Each row comes from the steps of one walk. Every step used is in the known rows, and no mark comes twice. Write the walk behind each row, first mark first.
Known rows
p > c > e > a:   1  11  -7 -19  -6  -8  -2  12  -2   1  15  13  -9 -94  11  28 -13   5
c > a > n:  -6  -3  -6 -19 -11  -6  20  26  12   8  31  69 -62  20  16  46 -25  -4
p > c > e > a > n: -18 -14  12 -13 -18   0  17  19  10   4  23  45 -46 -65  22  42 -29   7
z > p > c: -37  20   3   3  -2  18 -19 -14  12 -11 -17 -27  19  20 -27 -50 -19   6
a > e > c:  -8 -49 -17  -2 -11  -5   2 -13 -42   3  -1 -10 -10  20  27  -2  35 -16
e > c:   7 -15 -20   1 -10 -22   0 -17 -37   2  -6 -27 -23  57   3 -18  17 -18
p > c > z: -11 -12  -4   7  18 -17   1  -6  24  -9 -17 -52  51  53 -32 -43 -14  10
n > a > c:  30  24  -3  27  -4  15 -12  27  -3  -2  -2   2 -14  40   4  13  14 -13
p > c > a > e: -26 -27 -21 -22  -3  12   2  20  -8  -1  21  42  -3 -37  20  31   9  -2
e > a:  14  14   5 -10 -15   8   7  21  26   7  15  41 -16 -56   6  18  -2   1
n > a:   9   2  -7  15 -10  17   1  25  20   4   6  26   8  22 -10  10  -8  -4
a > e > c > z > p: -16 -12  24   5   1   0 -21 -32  13  -5 -28 -44  23  55   1 -54  14   9
z > p > c > e: -15  25 -13  -8  15  -9 -19 -14 -22  -6  -3 -46  24 -14  -8  -5 -17   4
z > c > e:   7  32 -13  -6  17 -23   1 -24 -36   6  11 -10  23  -5 -12  25 -11  -6
e > c > p:   4 -14  -2  10   8 -11  17 -27 -10  -2 -19 -31   2  26 -28 -39  -3  -1
z > p > c > e > a: -10  25   8 -18 -10   2 -13   1   7  -2   5   9 -10 -92   8  11 -16  10
e > a > c > z:  35  15  16  11  10 -14  -4  13  28  -3 -11 -23   8  23   0  -9  12   5

Which walk is each row?
 -8 -41   1   7   7   2  20 -22 -14   0 -15 -18  11   0 -10 -26  12   2 -> a > e > c > p
 -8 -39  -4  10  -8  34   5  28  10   6  13  40  26 -21  19  29  16  -2 -> n > a > e
-27  35 -11 -25  -7   3 -21   2   8  -8   4  22 -28   5 -11  -8 -20   2 -> z > p > c > a
  1 -51  -1   4   8 -24   2 -17  -7  -1 -15 -43  27  57   9 -26  25  -1 -> a > e > c > z
 35  33   7   7  -7   6  -6  24   0   0   5  14 -34 -22  16  20  19  -9 -> e > a > c
  8  36  32  23   5  13 -30  -7  36  -9 -29 -35  20  68 -14 -44   2  10 -> n > a > c > z > p
-10 -45   6  15  -3  13  16 -15  -5  -1 -16  -3   7  -6  -9 -22   8   3 -> n > a > e > c > p
  8  31  10 -16  -7  -9   1  -7  -5   7  16  36 -11 -85   5  36 -12   2 -> z > c > e > a
 26  24   5  21  24   7  14   0   4  -4 -13 -27  12  21 -29 -18   0   2 -> a > c > p
  0  -8  12 -14 -15  -3  21  22  12  10  29  56 -49 -59  29  55 -23   5 -> c > e > a > n
 -3 -20 -20 -23   1   8   7  26  -6   7  28  52  -5 -27  29  47  18  -5 -> c > a > e
 -9  21  19  14  16   8  21 -35  14  -1 -14   2  32   7 -56 -33 -25   9 -> z > c > p
-12 -54  -9   7 -22   7  -3  -1 -29   2  -3  10 -14  14  28   1  30 -14 -> n > a > e > c
 -2  27  21   6  14   2 -17 -18  39  -3 -22 -41  40  62 -23 -50  -8  14 -> c > z > p
 42  34 -26   2  25 -25  -6   9 -46   3  11 -41   2   9  15  40  13 -13 -> a > c > e
